Known rows, with every way that one mark hangs from another
(lufid (bemit lenube)): [  6 -12   1   4  -9   2  -2   2 -15  -9   9   1   1   3  -3   7  -4  -3
  -4]
(rizuz (bemit lenube tedizog) fomik mapi sikanu): [  9 -13  14   4  -6 -21  -5  13 -23  29   2  -7  -5   1 -12 -14   4  -7
 -23]
(fomik (rizuz bemit (mapi lenube) sikanu)): [ -5 -12   3   7  -5 -31  -3   9  -6  18  14  -5  -6  -2  -4  -9   0  -3
 -14]
(rizuz fomik sikanu): [  1   2   7   0   2   2  -3   5  -6  11  -1  -2  -6  -7   0  -7  11   3
 -13]
(mapi lenube (rizuz (bemit lufid tedizog))): [ -7 -13   2   6  -9 -28  -7   4   1  25  -7   0   5   4  -5 -11 -10  -2
 -16]
(fomik (rizuz mapi)): [ -2  -5   2   4  -4 -26   3   3  -2   0   2  -2  -1   3  -1   0   8  -1
  -4]
(rizuz sikanu): [ 0  1 -1 -1  4  0 -5  2 -4  3  4 -3 -4 -2  1 -4  2 -2 -6]
(lufid (bemit tedizog)): [  9  -3  -1  -1  -6  -7  -5   3 -10  -3   1  10   4   9  -4   3  -9  -1
  -5]
(lufid (bemit lenube rizuz)): [  4 -12  -1   4 -11  -6  -4   4 -20  -5  -1  -2   2   2  -4   7   2   3
  -6]
(rizuz bemit fomik (mapi lenube)): [ -2 -18  12   4 -10 -12  -1  10  -6  30  16   2  -7  -2  -7 -15   0  -8
 -18]
(rizuz (bemit lenube lufid tedizog) fomik mapi sikanu): [  6 -16  16   6  -6 -36  -7  17 -28  29  -2  -6  -6   2 -13 -11  10  -3
 -28]
(bemit tedizog): [  8   5   0  -1  -1 -12  -3   1  -4   4 -15   3   5   2  -4  -2  -9   1
  -1]
(bemit rizuz): [ -2  -1  -2   1  -3 -10  -2   2  -6   5 -13  -5   1  -2  -1   0   8   8
  -2]
(fomik (rizuz bemit sikanu)): [ -7   0   1   6   0 -25   0   8  -4  12   5  -8  -4  -3  -2  -5   8   9
  -8]
(mapi lenube (rizuz fomik sikanu)): [ -5  -9   4   4  -5  -1  -6   1   5  20  -3  -2  -2  -6   1 -14  -1  -5
 -18]
(mapi lenube rizuz): [ -6 -11  -2   4  -7  -3  -3  -3  10  11  -2   0   3   0   1  -9 -10  -8
  -7]
(bemit (lenube mapi) lufid (rizuz fomik sikanu) tedizog): [ 11  -3  11   6  -7 -51  -3  11 -34  24 -39 -11   1  -4 -11   6  19  14
 -21]

Rows
[ 14  -6   6   3 -11 -23  -2   7 -29  12 -13  -1   1   2  -9   5   7   4
 -16]
(lufid (bemit (lenube mapi) (rizuz fomik sikanu) tedizog))
[  8  -4   6   4  -2 -25  -1   8 -21  24  -2  -9  -2   2 -10  -4  -2  -3
 -12]
(rizuz (bemit (lenube mapi) tedizog) sikanu)
[  0  -3   6   3  -2 -30  -4   9 -10  18  -7   0   2   5  -8  -3   0   7
 -11]
(rizuz (bemit lufid tedizog))
[ -4   0   4   8  -4 -45   0   9  -7  13 -11  -4   2   1  -5   0   6  15
  -8]
(fomik (rizuz (bemit lufid tedizog)))
[  5  -6  13   7  -3 -29  -7  15 -24  27 -13  -8  -3  -5 -10  -7   7   9
 -24]
(rizuz (bemit lenube lufid tedizog) fomik sikanu)
[ -7  -6   5   3   3 -20  -7  10 -11  17   9  -5  -6   1  -4  -5   8   5
 -16]
(rizuz (bemit lufid) sikanu)
[  7  -4  -2   0  -8 -14  -7   4 -15   1  -9   6   5   7  -5   3  -3   5
  -6]
(lufid (bemit rizuz tedizog))
[ -4  -5   1   1   0 -12  -5   3  -2  21  -2  -5   2   9  -4 -14   2  -3
 -14]
(mapi (rizuz (bemit tedizog) sikanu))
[  5 -18   9   5  -8 -38  -4  11 -22  18  -1  -4   0   9 -13  -4  -1  -5
 -16]
(rizuz (bemit lenube lufid tedizog) mapi)
[  9  -2   6  -1  -4 -25  -8   8 -18  20 -21  -2  -1   0  -7 -10  10   1
 -17]
(bemit (rizuz fomik mapi sikanu) tedizog)
[ -6 -12   8   6  -7 -25  -9   9  -4  35  -8  -2   0  -2  -5 -17  -2   1
 -26]
(mapi lenube (rizuz (bemit lufid tedizog) fomik sikanu))
[ 10 -12   3   1 -11 -18 -11   8 -20  13  -3   7  -1   2  -6  -4  -2  -2
 -19]
(lufid (bemit (rizuz fomik (mapi lenube) sikanu) tedizog))
[ 10 -11  10   6  -8 -46 -10  13 -33  18 -31 -10   0  -2 -12  -2  13   7
 -24]
(bemit lenube lufid (rizuz fomik mapi sikanu) tedizog)
[  2  -1   2   9  -4 -34  -2   8 -13  13  -8 -11   1  -3  -6  -4   0   9
  -9]
(fomik (rizuz (bemit lenube tedizog) sikanu))
[ -1  -4  11   1  -2 -31   5   6 -11  32  -6  -3  -1  10  -7  -5  20   0
 -21]
(lenube (mapi (rizuz (bemit lufid tedizog) fomik sikanu)))
[ -7  -8   7   1  -3 -25   9   2  -5  22   3  -2   0  13  -5   0  18  -2
 -12]
(lenube (mapi (rizuz (bemit lufid))))
[  1 -18   6   4  -3 -13  -4   9 -19  17  20  -9  -7   5  -8 -10   2 -13
 -16]
(rizuz (bemit lenube) mapi sikanu)
[ -6 -10  -2   3  -4  -3  -8  -2   6  14   1  -2   0  -2   2 -12  -9  -9
 -12]
(mapi lenube (rizuz sikanu))
[  0  -9   3   7  -6 -39  -6   9  -8  20   5  -3  -3  -1  -6 -10  -6  -2
 -14]
(fomik (rizuz (bemit tedizog) (mapi lenube) sikanu))
[  2 -18   7   4  -9 -39  -8  11 -12  25   5   4  -2   6 -10  -8 -10  -7
 -17]
(rizuz (bemit lufid tedizog) (mapi lenube))
